Every row comes from one small tree of marks. The marks that hang from a mark follow it in brackets, in alphabetical order. Every link used is in the known rows. Which tree was each row made from?
Known rows
A{G{W{K U}}}: [.18,.10,.00,.09,.15,.08,.05,-.15,-.24,-.21,-.12,.05,.03,-.02,.05,.26,.02,-.04,-.03,.16,-.50,.24,-.16,.00,-.16]
G{A W{K T U}}: [.22,.05,.12,.29,.12,-.04,.09,-.05,-.74,-.18,-.04,.04,.12,-.09,.05,.31,.00,-.26,.21,.16,-.34,.23,-.15,.07,-.10]
T{A}: [.15,.07,.23,.00,-.23,.18,.14,-.02,.07,.00,-.21,-.10,.06,.22,.06,.03,-.01,.01,-.03,-.06,.05,-.17,.05,-.13,-.16]
W{G K{A} T U}: [-.02,.14,-.04,.15,.26,.11,.16,-.06,-.16,.00,-.11,-.02,.09,-.27,.00,.00,.03,-.13,.23,.21,.33,.37,-.15,.04,-.13]
D{W{K{A} U}}: [.19,.20,-.08,.14,.17,.11,.13,-.12,.44,-.08,-.18,.00,-.10,-.16,.03,-.22,.02,-.11,-.04,.03,.37,.19,-.14,-.04,-.15]
G{A W{U}}: [.13,.06,.15,.23,.13,-.03,.11,.15,-.36,-.18,-.09,.06,.06,.04,.09,.32,.05,-.13,.00,.09,-.32,-.17,-.13,.08,-.08]
U{W{G}}: [-.05,-.10,.14,.03,.09,-.13,.16,.00,.67,.01,-.29,.00,-.05,.01,.05,.04,.00,-.04,.00,-.19,.00,-.07,.00,-.08,-.15]
M{U{W}}: [.12,.06,.12,-.06,-.01,-.12,.14,-.08,.62,-.02,-.22,.08,.01,.07,.03,.01,.03,-.14,-.11,.00,-.08,-.11,-.04,-.09,-.10]
W{G K T{A} U}: [.01,.02,.01,.18,-.01,.37,.12,-.10,-.15,.07,-.08,-.02,.23,-.03,-.01,.01,-.03,-.16,.32,.16,.05,.35,-.15,-.04,-.18]
D{W{K}}: [.26,.18,.12,.11,.10,-.12,.09,-.24,.34,-.11,-.19,-.03,-.22,.03,.05,-.19,-.04,-.06,-.05,-.12,-.06,.16,.02,-.12,-.18]
A{G}: [.05,.15,.25,-.06,.07,-.08,.08,-.06,.05,-.18,-.25,-.05,-.05,.11,.09,.00,.03,.17,-.14,.03,-.49,-.10,.05,-.08,-.18]
G{W{K T}}: [.27,.07,.17,.18,.11,-.21,.10,-.18,-.71,-.10,-.12,-.05,-.04,-.01,.03,.27,-.02,-.15,.06,.02,-.07,.23,-.04,-.05,-.13]
T{A{G{W}}}: [.08,.04,.16,.01,-.20,.23,.06,-.06,-.33,-.05,-.15,-.08,.16,.23,.09,.26,.00,.09,-.09,-.04,-.34,-.18,.02,-.09,-.17]
K{W}: [.14,.01,.23,-.01,.08,-.08,.22,.02,.74,-.10,-.26,-.12,-.12,-.02,.05,.13,.04,.11,-.18,-.01,-.13,-.12,.01,-.02,-.13]
W{U}: [.11,.10,.10,.04,.20,-.01,.14,.08,.15,-.15,-.22,.02,-.09,.04,.03,.04,.06,-.05,-.06,.11,-.08,-.09,-.14,-.03,-.15]
M{D U}: [.14,.34,.14,-.01,.08,.05,.12,-.09,.19,-.01,-.17,.14,.07,-.04,-.04,.06,.19,-.07,-.18,.21,-.19,-.12,-.02,-.02,-.20]
D{W}: [.14,.16,.14,.06,.13,-.17,.09,-.03,.33,-.11,-.23,-.05,-.20,.10,.08,-.17,.01,.02,-.13,-.12,-.07,-.17,.01,-.13,-.17]
W{K{A}}: [.23,.21,.20,.03,-.05,-.04,.18,-.21,.11,-.06,-.20,-.08,-.09,-.08,.05,.00,-.01,-.02,-.04,.01,.35,.20,.03,-.05,-.13]
W{G K T}: [.04,.11,.19,.13,.16,-.13,.13,-.19,-.20,-.04,-.16,-.04,.00,-.08,.02,.02,-.02,-.07,.20,.07,-.08,.36,.00,-.05,-.14]
K{A W{G}}: [-.08,.06,.15,.02,.12,.04,.26,.06,.81,.05,-.23,-.14,-.02,-.20,.05,.12,.06,.14,-.09,.02,.29,-.05,.02,.05,-.09]
M{D{W{G}}}: [-.03,.19,.06,.12,.25,.02,.10,.00,.47,.05,-.23,.06,-.04,-.10,.00,-.13,.14,.02,-.09,-.07,-.10,-.12,.00,-.06,-.28]
K{A}: [.11,.19,.20,.01,.02,-.09,.18,.01,.07,-.06,-.24,-.10,-.10,-.02,.06,.01,.04,.04,-.14,-.01,.36,-.13,.03,-.04,-.13]
M{D U{W{K{A}}}}: [.22,.20,.02,.00,-.09,.14,.18,-.26,.73,.10,-.18,.12,.13,-.26,-.07,.02,.14,-.22,-.13,.04,.30,.18,-.03,-.02,-.20]
T{A{G{W{K U}}}}: [.18,.03,-.01,.10,-.14,.45,.05,-.15,-.22,-.08,-.06,.00,.21,.10,.04,.26,-.01,-.04,.03,.10,-.36,.18,-.15,-.04,-.19]
W{G{A} K T U}: [.00,.10,.16,.25,.19,.03,.11,-.06,-.26,-.10,-.08,.05,.15,-.15,.04,.04,-.01,-.18,.33,.20,-.34,.34,-.10,.07,-.13]
T{A{G{W{U}}}}: [.05,.02,.02,.06,-.11,.39,.05,.06,-.28,-.08,-.11,-.01,.21,.17,.07,.26,.04,.03,-.04,.08,-.35,-.14,-.15,-.04,-.18]

Which tree is each row?
[.07,-.08,.25,.14,-.05,-.07,.16,-.17,.58,-.01,-.19,.04,.03,-.05,.07,.05,-.07,-.14,.17,-.18,-.24,.22,.07,.00,-.13] | U{W{G{A} K}}
[-.12,.07,.17,.20,.27,-.01,.12,.15,-.32,-.11,-.11,.03,.16,-.09,.06,.05,.03,-.11,.26,.19,-.33,.01,-.11,.06,-.12] | W{G{A} T U}
[-.09,.01,.07,.03,.11,-.13,.13,-.05,.28,.06,-.15,.08,.15,-.05,.01,.00,.02,-.14,.10,.07,-.07,.02,-.06,-.08,-.10] | M{U{W{G T}}}
[-.08,-.02,.04,.07,.29,.11,.22,.13,.88,-.04,-.19,-.01,-.02,-.14,.03,.15,.08,.06,-.01,.14,-.14,-.01,-.16,.07,-.13] | K{W{G U}}
[.19,.10,-.07,.22,.16,.02,.14,-.05,-.62,-.09,-.06,-.03,.07,-.20,.01,.25,.03,-.22,.09,.17,.33,.26,-.20,.03,-.11] | G{W{K{A} T U}}
[.23,-.02,-.02,.22,-.08,.30,.10,-.08,-.65,.00,-.04,-.04,.20,.04,.01,.27,-.01,-.26,.19,.10,.06,.23,-.19,-.04,-.15] | G{W{K T{A} U}}
[.02,.11,.12,.06,.08,-.09,.07,.02,-.76,-.12,-.15,-.13,.11,-.07,.09,.22,.04,.07,-.07,.06,-.06,-.08,-.02,-.04,-.12] | K{A{G{W{T}}}}
[-.02,.09,-.04,.10,.23,.05,.08,.12,-.69,-.15,-.11,-.06,.17,-.13,.06,.22,.08,.01,-.03,.20,-.07,-.05,-.18,.03,-.13] | K{A{G{W{T U}}}}
[.28,.16,.11,.14,-.03,-.10,.16,-.18,-.28,-.07,-.12,-.07,-.07,-.08,.05,.26,.00,-.08,-.10,-.01,.36,.16,-.01,-.01,-.09] | G{W{K{A}}}
[.19,.11,-.03,.19,.30,-.04,.07,-.11,.02,-.11,-.16,.01,-.08,-.09,.01,-.20,.00,-.19,.12,.07,-.06,.25,-.18,-.07,-.18] | D{W{K T U}}
[.20,.09,.09,.14,.21,-.02,.12,-.10,-.24,-.12,-.15,.01,-.01,-.09,.00,.02,.01,-.17,.13,.17,-.07,.30,-.16,-.04,-.16] | W{K T U}
[.13,-.16,.17,.01,-.27,.22,.07,-.24,.17,.03,-.22,-.12,.20,.07,.02,-.04,-.06,-.07,.14,-.16,-.28,.23,.01,-.19,-.23] | U{W{K T{A{G}}}}
[.10,.04,.08,.06,-.07,.39,.06,-.15,-.27,-.05,-.12,-.05,.25,.04,.02,-.03,-.01,-.06,.19,.18,-.37,.28,-.12,-.06,-.23] | W{K T{A{G}} U}
[-.06,.02,.03,.00,.25,.16,.16,.13,.36,-.11,-.19,-.13,.13,-.26,.04,.07,.09,.11,-.06,.23,-.14,.00,-.15,.06,-.14] | K{A{G} W{T U}}
[-.07,.10,.33,.15,.14,-.15,.11,.06,-.38,-.07,-.12,-.03,.10,-.01,.09,.05,-.01,-.01,.21,.07,-.32,-.03,.05,.02,-.11] | W{G{A} T}
[.27,.09,.01,.18,.16,.01,.12,-.11,-.21,-.16,-.11,.05,-.05,-.01,.02,.31,.02,-.18,-.01,.11,-.07,.20,-.18,.02,-.13] | G{W{K U}}
[.01,.11,-.09,.22,.37,.03,.09,-.11,.08,-.05,-.12,.04,-.02,-.15,.01,-.20,-.01,-.15,.23,.09,-.07,.35,-.17,-.04,-.17] | D{W{G K T U}}
[.08,.18,.08,.14,.18,-.07,.10,-.23,.44,-.02,-.18,.00,-.14,-.03,.06,-.18,-.04,-.03,.06,-.08,-.07,.24,.02,-.09,-.17] | D{W{G K}}
[.07,.03,-.03,.15,.07,.27,.08,.10,-.03,.01,-.12,-.06,.11,.08,.03,-.19,.02,-.13,.10,.01,.08,-.12,-.15,-.13,-.19] | D{W{T{A} U}}
[-.08,-.09,.17,.07,-.05,.24,.20,.07,.39,.14,-.15,-.17,.19,-.03,.04,.12,.00,.05,.12,.02,.00,-.02,.01,-.03,-.15] | K{W{G T{A}}}
[.05,.08,.02,.06,.22,.05,.06,.05,-.26,-.22,-.16,.04,.04,.05,.07,.27,.06,.03,-.11,.13,-.49,-.10,-.17,.00,-.16] | A{G{W{U}}}
[.14,.11,.08,-.02,.01,.02,.15,-.07,.70,.04,-.25,.14,.09,-.07,-.05,.06,.17,-.16,-.18,.02,-.11,-.15,-.05,-.07,-.22] | M{D U{W}}
[-.03,.05,-.03,.07,.07,.36,.00,.04,-.03,-.07,-.12,-.06,.21,.08,.06,-.23,.01,.01,.08,.06,-.34,-.10,-.14,-.13,-.24] | D{W{T{A{G}} U}}
[-.11,.00,.03,.13,.04,.32,.13,.11,-.20,.06,-.10,-.04,.26,.03,.01,.02,.02,-.10,.24,.14,.04,.01,-.14,-.05,-.18] | W{G T{A} U}
[.02,.13,-.04,.06,.17,.11,.10,.08,-.27,-.15,-.14,-.02,.07,-.07,.08,.24,.08,.05,-.14,.14,-.07,-.12,-.15,.05,-.13] | K{A{G{W{U}}}}
[.10,.20,.04,.00,.10,.19,.11,-.16,.16,-.15,-.17,-.01,.03,-.15,.04,-.03,.03,.04,-.03,.18,-.07,.25,-.11,.00,-.15] | W{K{A{G}} U}
[-.13,-.05,.15,.19,.29,.06,.19,.18,.35,-.07,-.10,-.03,.16,-.22,.05,.15,.05,-.05,.20,.20,-.41,.01,-.12,.13,-.10] | K{W{G{A} T U}}
[-.08,.12,-.05,.15,.38,.07,.11,.08,.46,-.05,-.17,.06,-.07,-.03,.05,-.17,.03,-.02,.02,.03,-.05,-.05,-.15,-.03,-.17] | D{W{G U}}
[-.09,.13,.06,.21,.31,.04,.09,.11,.35,-.11,-.10,.08,.02,-.04,.10,-.15,.02,-.06,.12,.04,-.31,-.10,-.09,.04,-.14] | D{W{G{A} U}}
[.05,.15,.13,.02,.03,-.05,.10,-.02,-.34,-.14,-.17,-.09,.02,-.01,.10,.24,.04,.13,-.18,.02,-.05,-.13,.00,-.01,-.13] | K{A{G{W}}}
[.16,.15,.01,.12,.16,.03,.16,-.09,-.22,-.08,-.13,-.04,.01,-.21,.00,.00,.03,-.15,.11,.18,.34,.30,-.16,.00,-.14] | W{K{A} T U}
